Each row was made from one small tree. The marks that hang from a mark follow it in brackets, in the order of their numbers. Every link used is in the known rows. Write each row's tree.
Known rows:
K627[K816[K887[K773]]]: [ 0.67  1.11 -0.54 -1.11  0.71 -4.86 -0.67 -0.18  0.52 -1.03 -2.72  1.07
  2.88  0.51 -1.34  0.60 -0.38  2.54  0.01 -0.43 -1.82  1.34  0.18]
K627[K816]: [ 1.10  1.14 -0.64 -1.11  0.86 -4.06 -0.17  0.07 -0.33 -0.36 -2.14  0.44
  1.66  0.36 -2.07 -0.10  0.12  0.71  0.15 -0.62 -0.51  1.02 -0.81]
K143[K144[K647[K627]]]: [ 0.44  0.09  0.68 -2.44  0.36 -3.41  1.66 -0.09 -0.20 -0.38 -1.82  0.09
  2.34 -0.64 -2.35  0.24  0.68  0.11 -1.25  0.93  0.42  1.52  1.85]
K143[K144[K647[K773[K126]]]]: [-0.45  2.05 -0.88 -3.27 -0.96 -2.68  1.28 -0.49  0.24 -1.37 -2.30 -1.03
  2.56 -0.26  0.19 -0.61 -1.40  0.47 -1.40  0.76 -0.59  1.07  3.52]
K773[K887]: [ 0.84  1.92 -0.37 -2.03  1.17 -2.65  0.28 -0.20 -0.56 -0.10 -1.47  0.42
  0.74 -0.53 -1.23 -2.24  0.06  0.39 -1.16  0.53  1.50 -0.17 -0.55]
K627[K816[K887]]: [ 0.85  0.22 -0.50 -0.79  1.16 -5.10 -1.14  0.23  0.16 -0.46 -2.47  0.99
  2.58  0.24 -2.06  1.22 -0.17  1.55 -0.07 -0.94 -1.31  1.28 -0.01]
K647[K144[K143] K627[K816] K773]: [ 0.47  1.07  0.20 -0.97  0.97 -4.46  0.36 -0.90 -0.48 -0.87 -1.02 -0.07
  2.51 -0.31 -2.07  1.00 -0.89  0.49 -1.04 -1.29 -0.37  0.69  0.40]
K816[K887[K773[K647]]]: [ 0.39  2.54 -0.38 -0.46  0.38 -2.71 -0.09 -0.37  0.54 -0.56 -3.24  1.76
  2.00 -0.23 -1.74 -0.88  0.09  2.31 -0.47  0.87  0.57 -0.16  0.72]
K339[K773[K647[K144 K627] K887]]: [ 0.08  0.96  0.77 -0.32  2.84 -1.71 -0.54 -0.60 -1.66  0.80 -1.06 -0.47
  0.07 -0.73 -1.98 -2.44  1.02 -0.57 -1.36  0.96  2.44 -2.37 -1.07]
K126[K773[K647[K144 K627] K887]]: [-0.06  1.58  0.85  0.00  2.83 -1.21  0.00  0.17 -0.59  0.43 -0.93  1.46
  0.87 -1.72 -2.39 -1.22  0.59 -0.21 -3.30  0.58  3.46 -0.86 -1.95]
K647[K627]: [ 1.13  0.56  0.50 -1.82  0.75 -3.99  0.86  0.19 -0.63  0.58 -1.47  0.43
  1.02 -0.04 -2.56 -0.09  1.09  0.48 -0.22  0.24  1.15  0.62  0.27]
K773[K126 K647 K887]: [ 0.19  3.15 -0.42 -1.85  0.75 -1.53 -0.33 -0.41 -0.44  0.62 -2.06  0.46
  1.01 -0.75 -0.93 -1.70 -0.30 -0.17 -1.77  1.35  1.98 -1.42  0.02]
K339[K773[K126 K647 K887]]: [ 0.19  2.36 -0.41 -1.97  1.26 -1.70 -0.55 -0.66 -1.27  0.18 -2.03 -1.14
  0.54 -0.62 -0.23 -2.75 -0.11 -0.64 -1.44  1.43  1.73 -2.44  0.83]
K773[K647[K627] K887]: [ 0.97  2.08  0.43 -1.21  1.65 -2.60 -0.10 -0.11 -0.95  1.34 -1.76  1.00
  0.67 -1.85 -2.58 -0.95  0.89  0.02 -1.49  1.19  2.29 -1.18 -0.25]
K339[K773[K126 K887]]: [ 0.26  1.25 -0.31 -3.04  1.16 -2.76 -0.07 -0.49 -1.25 -0.33 -1.28 -1.87
  0.72  0.30  0.41 -2.73 -0.18 -0.49 -1.28  0.94  0.94 -1.48  0.94]
K339[K773[K647[K627]]]: [ 1.16  0.93  0.42 -0.89  1.45 -3.13  0.12 -0.15 -1.45  0.66 -2.10 -0.38
  0.49 -0.78 -2.53 -1.26  1.45 -0.19 -0.04  0.79  1.59 -1.46  0.93]
K887[K773 K816]: [ 0.94  1.53 -0.77 -2.02  0.40 -3.74  0.54 -0.23 -0.09 -0.34 -1.55  1.19
  1.81 -0.20 -1.87 -1.29 -0.27  1.44 -0.15  0.19  0.13  1.14 -0.19]
K144[K647[K627 K773[K887]]]: [ 0.55  1.70 -0.45 -2.71  1.01 -3.52  0.07  0.42 -0.55  0.48 -1.62 -0.75
  1.16 -1.68 -1.05 -1.19 -0.01  1.02 -1.39  1.07 -0.53  0.66  2.05]
K143[K144[K647]]: [ 0.28  1.04 -0.31 -2.20  0.06 -2.42  1.65 -0.33  0.16 -1.23 -2.27  0.15
  2.18 -0.17 -1.62 -1.06 -0.03  0.29 -1.07  0.76  0.48  1.46  1.37]
K126[K773]: [ 0.91  1.36 -0.38 -1.29  0.96 -2.64  1.09  0.49 -0.05 -1.09 -1.77  0.92
  1.33 -0.40 -1.52 -1.26  0.29  0.46 -1.65 -0.21  1.94  1.05 -0.36]
K144[K143]: [ 1.24  1.78 -0.16 -1.87  0.09 -3.15  1.81 -0.82 -0.21 -1.34 -1.74  0.36
  2.02  0.06 -1.90 -1.14 -0.25  0.19 -0.92 -0.03  1.63  0.47  0.69]
K773[K126 K647 K887[K816]]: [ 0.29  2.35 -0.70 -2.08  1.21 -2.62 -1.21 -0.34 -0.64  1.07 -1.53  1.06
  1.56 -1.69 -1.64 -1.07 -0.96 -0.40 -1.96  0.90  1.31 -0.88 -0.07]
K773[K126 K647[K627]]: [ 0.42  1.74  0.45 -1.62  0.38 -2.94  0.15 -0.04 -0.55  1.29 -2.07  0.53
  1.32 -0.29 -2.33  0.42  0.73 -0.07 -0.85  0.99  1.56 -0.69  0.92]

Write each row's tree:
[ 1.16  0.42  0.12 -2.16  0.68 -4.66  0.81 -0.09 -0.20 -0.53 -1.94 -0.23
  3.10 -0.42 -2.81  1.43  0.32  0.39 -1.10 -0.04 -1.41  1.96  1.39]  K144[K143 K647[K627[K816]]]
[ 0.84  2.75 -0.82 -0.94  0.68 -2.75  0.03 -0.34 -0.14  0.15 -2.31  1.85
  1.67 -1.13 -2.49 -1.41 -0.17  1.16 -0.30  0.75  0.83  0.16 -0.30]  K887[K773[K647] K816]
[-0.22  2.65 -0.29 -1.36 -0.15 -2.66 -0.27 -0.47  0.68 -0.30 -3.13  1.16
  2.39  0.35 -0.82 -0.29 -0.38  1.96 -0.89  1.15  0.23 -0.41  1.50]  K816[K887[K773[K126 K647]]]
[-0.13  1.49 -0.21 -2.44 -0.40 -3.68  0.18 -0.32  0.71 -0.85 -2.41  0.55
  2.51  1.22 -0.27 -0.18 -0.53  2.16 -0.76  0.65 -0.46  0.61  1.72]  K816[K887[K773[K126]]]
[-0.30  1.05  0.09 -3.49 -0.65 -3.63  1.36 -0.29 -0.07 -0.43 -1.88 -1.02
  2.56 -0.78 -0.62  0.69 -0.77  0.30 -1.53  0.87 -0.64  1.09  4.12]  K143[K144[K647[K627 K773[K126]]]]
[ 0.15  2.37  0.93 -0.32  0.76 -1.74  1.69 -1.39 -0.07 -0.66 -1.63  1.22
  2.00 -0.02 -2.66 -0.85  0.34  0.80 -1.51  0.89  2.33 -0.59 -0.23]  K887[K773[K647[K144[K143] K627]]]
[ 0.40  1.66  0.97 -0.10  1.10 -2.12  1.17 -1.04 -0.53  0.00 -1.42  1.15
  1.62 -0.30 -3.31 -0.26  0.47 -0.24 -1.65  0.32  2.84 -0.66 -0.42]  K773[K647[K144[K143] K627]]
[ 0.96  0.31  0.44  0.22  2.12 -4.63 -1.44  0.75  0.04  0.34 -2.55  1.96
  2.97 -1.97 -3.08  2.63  0.39  1.07 -1.92 -0.62  0.08  0.77  0.26]  K126[K773[K647[K627[K816[K887]]]]]
[ 0.11  2.35 -0.52 -1.09  0.16 -2.50  1.45 -1.18 -0.11 -1.81 -1.37 -0.03
  1.68  0.38 -1.13 -1.70 -1.16  0.68 -1.06 -0.66  1.39  0.15  0.44]  K647[K144[K143] K773]
[ 0.69  1.40 -0.72 -2.42  1.47 -4.51 -0.83  0.52 -0.59  0.50 -1.80 -0.81
  1.86 -1.84 -1.24  0.08 -0.34  1.06 -1.15  0.32 -2.16  1.08  1.38]  K144[K647[K627[K816] K773[K887]]]
[ 0.03  2.66 -1.15 -3.37 -1.17 -2.91  1.42 -0.60  0.32 -1.49 -2.22 -1.22
  2.60 -0.05 -0.06 -0.92 -1.46  0.66 -1.56  0.58 -0.70  1.11  3.68]  K144[K143 K647[K773[K126]]]
[ 0.11  2.41  0.04  0.36  1.37 -0.58  1.38 -0.71  0.10 -1.76 -1.69  1.56
  2.04 -0.65 -2.26 -1.35 -0.35 -0.27 -2.92 -0.11  3.59 -0.17 -1.21]  K126[K773[K647[K144[K143]]]]
[ 0.98  1.72  0.06 -1.13  0.98 -3.72  0.02 -0.11 -0.52  1.04 -1.78  1.83
  1.76 -1.60 -3.24 -0.04  0.38  1.08 -0.52  0.87  0.79  0.16  0.27]  K887[K773[K647[K627]] K816]
[-0.88  2.34 -0.59 -0.78  0.67 -1.69 -0.33 -0.80  0.06  0.09 -1.63  1.39
  1.90  0.55 -1.76 -1.26 -0.79  0.71 -1.06  0.72  1.02 -0.28 -1.07]  K887[K773[K126 K647[K144]] K816]
[ 1.09  1.63  0.33 -0.49  2.74 -3.25 -0.84  0.49 -0.72  0.64 -1.79  1.37
  1.82 -2.84 -2.49  0.62  0.33 -0.03 -2.74  0.15  1.27 -0.22 -1.01]  K126[K773[K647[K627[K816]] K887]]
[ 0.96  0.71  0.36 -2.42  0.16 -3.61  1.79 -0.11 -0.15 -0.47 -1.73 -0.11
  2.42 -0.40 -2.55  0.12  0.68  0.33 -1.38  0.77  0.35  1.48  2.02]  K144[K143 K647[K627]]
[ 0.50  1.25 -0.30 -3.56  0.95 -4.98 -0.87 -0.03 -0.94  1.22 -0.49 -0.17
  1.69 -2.10 -0.93  0.24 -1.37  0.11 -1.73  0.18 -0.12  0.04  1.94]  K647[K627 K773[K126 K887[K816]]]
[-0.70  2.02 -0.54 -1.04  1.73 -1.61 -1.45 -0.60 -0.56  1.01 -0.90  1.19
  1.36 -0.66 -1.71 -1.42 -1.03 -0.48 -2.19  0.60  1.91 -0.97 -1.69]  K773[K126 K647[K144] K887[K816]]
[ 0.63  2.60 -1.17 -2.45 -0.66 -3.01  1.63 -0.44  0.16 -1.71 -2.36 -0.70
  2.22 -0.62 -0.93 -1.45 -1.02  0.99 -1.12  0.32 -0.43  1.26  2.83]  K144[K143 K647[K773]]
[ 0.38  1.02  0.08 -2.59 -0.08 -3.71  1.52 -0.14 -0.23 -0.56 -2.00 -0.43
  2.19 -1.41 -1.51  0.13 -0.21  0.60 -1.10  0.62 -0.25  1.33  3.18]  K143[K144[K647[K627 K773]]]
[ 0.28  0.24  0.55 -2.18  0.51 -5.69 -0.80 -0.07  0.34  0.10 -2.13  0.48
  3.30  0.67 -1.20  2.55 -0.21  2.05 -0.65  0.02 -2.11  1.15  1.49]  K647[K627[K816[K887[K773[K126]]]]]
[ 0.46  0.53  1.00 -1.21  0.92 -3.12  1.61 -0.86 -0.45 -0.61 -0.67  0.42
  1.84  0.57 -2.71 -0.17  0.39 -0.04 -1.32 -0.17  2.14  0.40 -0.31]  K647[K144[K143] K627]
[ 0.50  1.99 -1.73 -2.73  0.94 -3.52 -0.83  0.36 -0.36  0.17 -1.54 -0.12
  1.63 -2.13 -0.97 -1.78 -1.36  0.92 -1.40  0.47 -1.08  1.25  1.41]  K144[K647[K773[K887[K816]]]]
[-0.65  1.56  0.33 -2.32  1.13 -2.90 -0.23 -0.47 -0.66  0.55 -0.46 -0.67
  0.95 -0.20 -0.28 -0.91 -0.64  0.32 -1.91  0.35  1.02 -0.70  0.56]  K647[K144 K627 K773[K126 K887]]
[ 0.60  1.61  0.66 -0.68  0.73 -3.68 -0.14 -0.17  0.25  0.56 -2.79  1.74
  2.07 -0.79 -2.48  0.46  0.74  2.19 -0.67  0.98  0.54 -0.15  1.30]  K816[K887[K773[K647[K627]]]]
[ 0.37  2.67 -1.42 -2.56  0.51 -2.51  0.07  0.28 -0.21 -0.46 -2.09 -0.69
  1.03 -1.29 -0.27 -2.56 -0.64  1.18 -1.27  0.93 -0.47  0.63  1.51]  K144[K647[K773[K887]]]
[ 0.94  2.13 -0.72 -0.92  2.29 -2.21 -0.76  0.30 -0.50  0.20 -1.38  2.07
  1.52 -3.16 -2.23 -1.34 -0.70 -0.20 -3.02  0.30  2.43 -0.09 -1.06]  K126[K773[K647 K887[K816]]]
[ 0.38  1.27 -0.61 -3.11  0.97 -3.64 -0.71 -0.22 -0.62  0.51 -0.71  0.34
  1.70 -0.81 -1.07 -0.84 -1.09 -0.16 -1.79  0.36  0.59  0.18  0.10]  K773[K126 K887[K816]]
[ 1.25  0.61  0.17 -0.46  1.89 -4.17 -0.81 -0.10 -1.57  0.75 -2.33 -0.49
  1.25 -0.84 -2.76  0.09  1.08 -0.21  0.16  0.04 -0.07 -1.00  0.24]  K339[K773[K647[K627[K816]]]]
[ 0.13  2.80 -0.82 -1.85  0.09 -2.60 -0.07 -0.50 -0.07  0.31 -2.19  1.27
  2.09 -0.57 -1.58 -0.83 -0.74  0.81 -0.83  1.00  0.54 -0.09  0.46]  K887[K773[K126 K647] K816]
[ 0.44  1.47  0.57 -2.21  1.64 -2.73 -0.61 -0.47 -1.61  1.15 -1.50 -1.22
  0.70 -1.18 -0.95 -1.45  0.62 -0.79 -1.57  1.52  1.64 -2.41  1.36]  K339[K773[K126 K647[K627] K887]]
[ 0.31  1.40  0.14 -3.06  0.77 -3.36  1.01 -0.32 -0.42 -0.30 -1.61 -0.51
  2.07 -2.33 -0.84 -0.72 -0.62  0.45 -2.10  1.05  0.00  0.63  2.91]  K143[K144[K647[K627 K773[K887]]]]
[-0.28  1.72  0.96 -0.99  0.49 -2.02  0.92 -1.14 -0.36  0.06 -1.25  0.60
  2.12  0.37 -2.53  0.28  0.00 -0.60 -2.03  0.57  2.47 -0.90  0.33]  K773[K126 K647[K144[K143] K627]]
[ 0.34  0.37 -0.11 -2.14  0.36 -6.39 -1.53  0.21 -0.05  0.32 -2.08 -0.09
  3.01 -0.37 -1.07  2.95 -0.95  1.52 -0.53 -0.87 -2.40  0.92  2.74]  K647[K627[K816[K887]] K773[K126]]
